Every row comes from one small tree of marks. The marks that hang from a mark follow it in brackets, in alphabetical order. Every link used is in the known rows. Which tree was each row made from?
Known rows:
S{U}: [-0.07  0.29  0.63 -0.44  0.00  0.06  0.30 -0.40 -0.10  0.19  0.13 -0.05
 -0.09 -0.01  0.03 -0.02  0.31  0.17 -0.03 -0.01 -0.11  0.07  0.15]
V{A P{X}}: [-0.17  0.01  0.37 -0.33 -0.14  0.34  0.37 -0.19 -0.14  0.11 -0.28 -0.08
 -0.10  0.24 -0.16  0.25  0.26 -0.16 -0.24  0.18  0.05 -0.10 -0.01]
U{S V{F}}: [-0.07  0.21  0.42 -0.39 -0.17  0.17  0.64 -0.17 -0.17 -0.02  0.23  0.04
 -0.02  0.17 -0.07  0.09  0.20 -0.04 -0.02  0.17 -0.03  0.01 -0.02]
V{A F P{W X}}: [-0.19 -0.09  0.30 -0.38 -0.24  0.25  0.18 -0.11 -0.05  0.01 -0.15 -0.13
 -0.11  0.20 -0.37  0.44  0.30 -0.25 -0.02  0.15  0.15 -0.25 -0.08]
K{P{X}}: [-0.10  0.11  0.40 -0.38 -0.01  0.31  0.33 -0.38 -0.22  0.18  0.06 -0.06
 -0.06  0.04  0.09 -0.03  0.20 -0.07 -0.26  0.06 -0.11 -0.02  0.05]
F{V{P}}: [-0.16  0.08  0.69 -0.51 -0.13  0.18  0.42 -0.28 -0.20  0.20  0.06  0.08
 -0.08  0.35  0.01  0.18  0.21  0.26 -0.01  0.31 -0.10 -0.05  0.04]
P{V W}: [-0.05  0.19  0.40 -0.47  0.00 -0.07  0.24 -0.35 -0.03  0.23  0.27 -0.08
 -0.14  0.18  0.03 -0.15  0.31  0.18  0.11  0.32 -0.03 -0.12  0.21]
P{V{A U} X}: [ 0.11  0.02  0.02 -0.39 -0.06  0.08  0.01 -0.19  0.05  0.18  0.16  0.03
 -0.20  0.18  0.04 -0.26  0.39 -0.09 -0.13  0.30 -0.02 -0.10  0.23]
U{S V{A F P}}: [-0.10  0.02  0.30 -0.37 -0.30  0.32  0.73  0.02 -0.13 -0.04 -0.05  0.03
 -0.02  0.35 -0.21  0.41  0.27 -0.10 -0.06  0.20  0.07 -0.01 -0.13]
U{S V{A P{W}}}: [-0.24  0.17  0.42 -0.37 -0.13  0.27  0.54 -0.08 -0.08  0.07 -0.16 -0.02
  0.02  0.30 -0.11  0.31  0.32 -0.11  0.16  0.24  0.09 -0.10 -0.08]
V{A F P}: [-0.03 -0.13  0.29 -0.39 -0.33  0.37  0.61 -0.01 -0.17  0.00 -0.13  0.00
 -0.15  0.44 -0.34  0.43  0.27  0.01 -0.25  0.27  0.10 -0.08 -0.11]
P{W X}: [-0.27  0.29  0.55 -0.37  0.11  0.04 -0.06 -0.48 -0.08  0.16  0.06 -0.16
 -0.07 -0.11 -0.03 -0.10  0.22 -0.21  0.11  0.11  0.00 -0.24  0.12]
V{A P{W}}: [-0.20  0.06  0.44 -0.38 -0.12  0.30  0.37 -0.13 -0.09  0.13 -0.26 -0.07
 -0.10  0.37 -0.22  0.30  0.33  0.00  0.03  0.31  0.12 -0.18 -0.05]
P{V{A U} W X}: [-0.03  0.08  0.07 -0.41  0.01 -0.02 -0.26 -0.22  0.15  0.20  0.16 -0.04
 -0.16  0.11 -0.02 -0.22  0.45 -0.16  0.18  0.30  0.06 -0.25  0.23]
F{V{A P U{S}}}: [-0.05 -0.02  0.33 -0.50 -0.18  0.28  0.25 -0.01 -0.08  0.13  0.08  0.10
 -0.05  0.51 -0.06  0.15  0.40  0.15  0.13  0.38 -0.01 -0.08 -0.02]
F{V{A}}: [ 0.01 -0.01  0.46 -0.43 -0.07  0.25  0.28 -0.24  0.01  0.12  0.25  0.14
 -0.11  0.29 -0.01  0.04  0.30  0.17  0.10  0.34 -0.11 -0.09  0.01]
K{P}: [-0.04  0.11  0.44 -0.41 -0.04  0.36  0.55 -0.30 -0.25  0.19  0.07  0.02
 -0.08  0.23  0.08 -0.01  0.22  0.15 -0.24  0.18 -0.11  0.02  0.02]
V{F P{X} U}: [-0.15  0.06  0.33 -0.45 -0.26  0.19  0.19 -0.09 -0.26  0.08 -0.15  0.05
 -0.16  0.30 -0.21  0.14  0.25 -0.12 -0.24  0.25  0.09 -0.15  0.06]
X{P{V{F} W}}: [-0.05  0.13  0.43 -0.42 -0.12  0.16  0.37 -0.38 -0.17  0.08  0.21 -0.17
 -0.13  0.13  0.00  0.27  0.32  0.13  0.08 -0.05 -0.03 -0.04  0.07]
F{V{U{S}}}: [-0.02  0.16  0.45 -0.52 -0.05  0.13  0.16 -0.21 -0.12  0.15  0.36  0.12
 -0.05  0.32  0.08 -0.16  0.32  0.20  0.18  0.36 -0.11 -0.05  0.09]
F{V{U}}: [-0.04  0.15  0.52 -0.51 -0.04  0.13  0.11 -0.24 -0.09  0.19  0.25  0.24
 -0.13  0.33  0.08 -0.17  0.30  0.24  0.13  0.43 -0.11 -0.11  0.12]

Which tree is each row?
[-0.24  0.14  0.57 -0.38 -0.22  0.19  0.52 -0.22 -0.18  0.07 -0.18  0.13
 -0.12  0.14 -0.12  0.29  0.15 -0.13 -0.19  0.18  0.02 -0.11  0.01]  U{V{F P{X}}}
[-0.03 -0.02  0.21 -0.47 -0.09  0.09  0.15 -0.31 -0.06  0.18  0.30 -0.13
 -0.10  0.04  0.00  0.05  0.28 -0.04 -0.05  0.07 -0.05 -0.10  0.11]  K{P{V{F} W X}}
[-0.09  0.24  0.55 -0.37 -0.04  0.15  0.34 -0.28  0.06  0.15  0.00  0.14
 -0.11  0.01  0.01  0.11  0.37  0.07  0.09  0.05 -0.07  0.02  0.09]  S{U{V{A}}}
[ 0.08 -0.08  0.10 -0.39 -0.08  0.27  0.33 -0.27 -0.04  0.20  0.17 -0.07
 -0.11  0.13  0.09 -0.02  0.31 -0.01 -0.25  0.12 -0.10  0.01  0.11]  K{P{V{A} X}}
[-0.29  0.11  0.70 -0.51 -0.05  0.08  0.08 -0.35 -0.10  0.21  0.04 -0.03
 -0.05  0.15 -0.02  0.20  0.23  0.04  0.17  0.21 -0.06 -0.19  0.06]  F{V{P{W X}}}
[-0.22  0.12  0.48 -0.31 -0.13  0.31  0.47 -0.18 -0.07  0.12 -0.33  0.15
 -0.11  0.20 -0.07  0.25  0.24 -0.17 -0.12  0.25  0.03 -0.12 -0.01]  U{V{A P{X}}}
[ 0.16 -0.09 -0.08 -0.41 -0.18  0.08  0.04 -0.11  0.06  0.08  0.27  0.04
 -0.22  0.19 -0.09 -0.13  0.38 -0.12 -0.15  0.27  0.02 -0.11  0.18]  P{V{A F U} X}
[-0.10 -0.06  0.19 -0.44 -0.28  0.28  0.16  0.11 -0.06  0.05 -0.19  0.09
 -0.17  0.52 -0.37  0.30  0.42 -0.04  0.08  0.42  0.22 -0.26 -0.06]  V{A F P{W} U}
[-0.08 -0.05  0.52 -0.47 -0.17  0.30  0.40 -0.16 -0.07  0.15  0.02  0.11
 -0.10  0.41 -0.07  0.27  0.29  0.18  0.03  0.34 -0.05 -0.09 -0.03]  F{V{A P}}
[-0.05  0.15  0.48 -0.39 -0.14  0.15  0.36 -0.21  0.07  0.07  0.09  0.14
 -0.13  0.02 -0.10  0.21  0.35  0.04  0.07  0.03 -0.05  0.01  0.05]  S{U{V{A F}}}
[ 0.08  0.10  0.29 -0.43 -0.18  0.23  0.43 -0.27 -0.23  0.07  0.18 -0.01
 -0.18  0.28  0.06  0.13  0.34  0.18 -0.12  0.04 -0.06  0.04  0.11]  X{P{V{F U}}}
[-0.02  0.06  0.36 -0.32 -0.19  0.29  0.55 -0.11 -0.01  0.00  0.03  0.24
 -0.17  0.24 -0.15  0.16  0.25 -0.04 -0.05  0.32  0.02 -0.12 -0.04]  U{V{A F}}
[ 0.01  0.08  0.24 -0.50 -0.04  0.15  0.20 -0.21 -0.09  0.29  0.19  0.04
 -0.12  0.30  0.11 -0.13  0.38  0.20  0.04  0.33 -0.04 -0.08  0.16]  K{P{V{U} W}}
[ 0.03  0.02  0.36 -0.46 -0.07  0.24  0.08 -0.13  0.03  0.14  0.21  0.26
 -0.15  0.40  0.00 -0.08  0.39  0.17  0.17  0.46 -0.06 -0.14  0.06]  F{V{A U}}
[-0.12  0.07  0.23 -0.46 -0.27  0.18  0.25 -0.05 -0.29  0.03 -0.02 -0.10
 -0.05  0.30 -0.20  0.15  0.28 -0.17 -0.18  0.15  0.10 -0.07  0.03]  V{F P{X} U{S}}
[ 0.14 -0.02 -0.02 -0.40 -0.23  0.31  0.28  0.08 -0.07 -0.06  0.24  0.04
 -0.11  0.41 -0.24 -0.01  0.41 -0.06 -0.02  0.31  0.09 -0.08 -0.05]  V{A F U{S}}
[-0.06  0.07  0.27 -0.49 -0.31  0.22  0.46  0.03 -0.33  0.03  0.00 -0.02
 -0.07  0.49 -0.22  0.17  0.30  0.04 -0.16  0.28  0.10 -0.03 -0.01]  V{F P U{S}}
[ 0.07  0.00  0.12 -0.36 -0.05  0.09  0.20 -0.31  0.03  0.15  0.21 -0.09
 -0.16  0.08  0.03 -0.14  0.30 -0.09 -0.19  0.17 -0.06 -0.05  0.19]  P{V{A} X}
[-0.22 -0.02  0.52 -0.46 -0.09  0.19  0.05 -0.24  0.01  0.16  0.01  0.00
 -0.07  0.22 -0.10  0.28  0.31 -0.03  0.21  0.24 -0.01 -0.22 -0.01]  F{V{A P{W X}}}
[ 0.26 -0.08 -0.10 -0.45 -0.24  0.13  0.35  0.02 -0.01  0.05  0.40  0.01
 -0.16  0.42 -0.11 -0.10  0.42  0.10 -0.08  0.36  0.03  0.00  0.11]  P{V{A F U{S}}}
[-0.06  0.08  0.20 -0.47  0.00  0.09 -0.02 -0.29 -0.05  0.28  0.17 -0.04
 -0.10  0.11  0.12 -0.15  0.36 -0.01  0.01  0.19 -0.05 -0.12  0.19]  K{P{V{U} W X}}
[ 0.07  0.11  0.09 -0.37 -0.07  0.31  0.26 -0.02 -0.07  0.05  0.11  0.04
 -0.08  0.40 -0.07 -0.16  0.43 -0.02  0.01  0.35  0.05 -0.06  0.02]  V{A U{S}}
[-0.12  0.11  0.53 -0.41 -0.22  0.18  0.45 -0.15  0.00  0.10 -0.11  0.11
 -0.12  0.12 -0.15  0.38  0.35  0.05  0.01  0.04  0.00  0.01  0.02]  S{U{V{A F P}}}
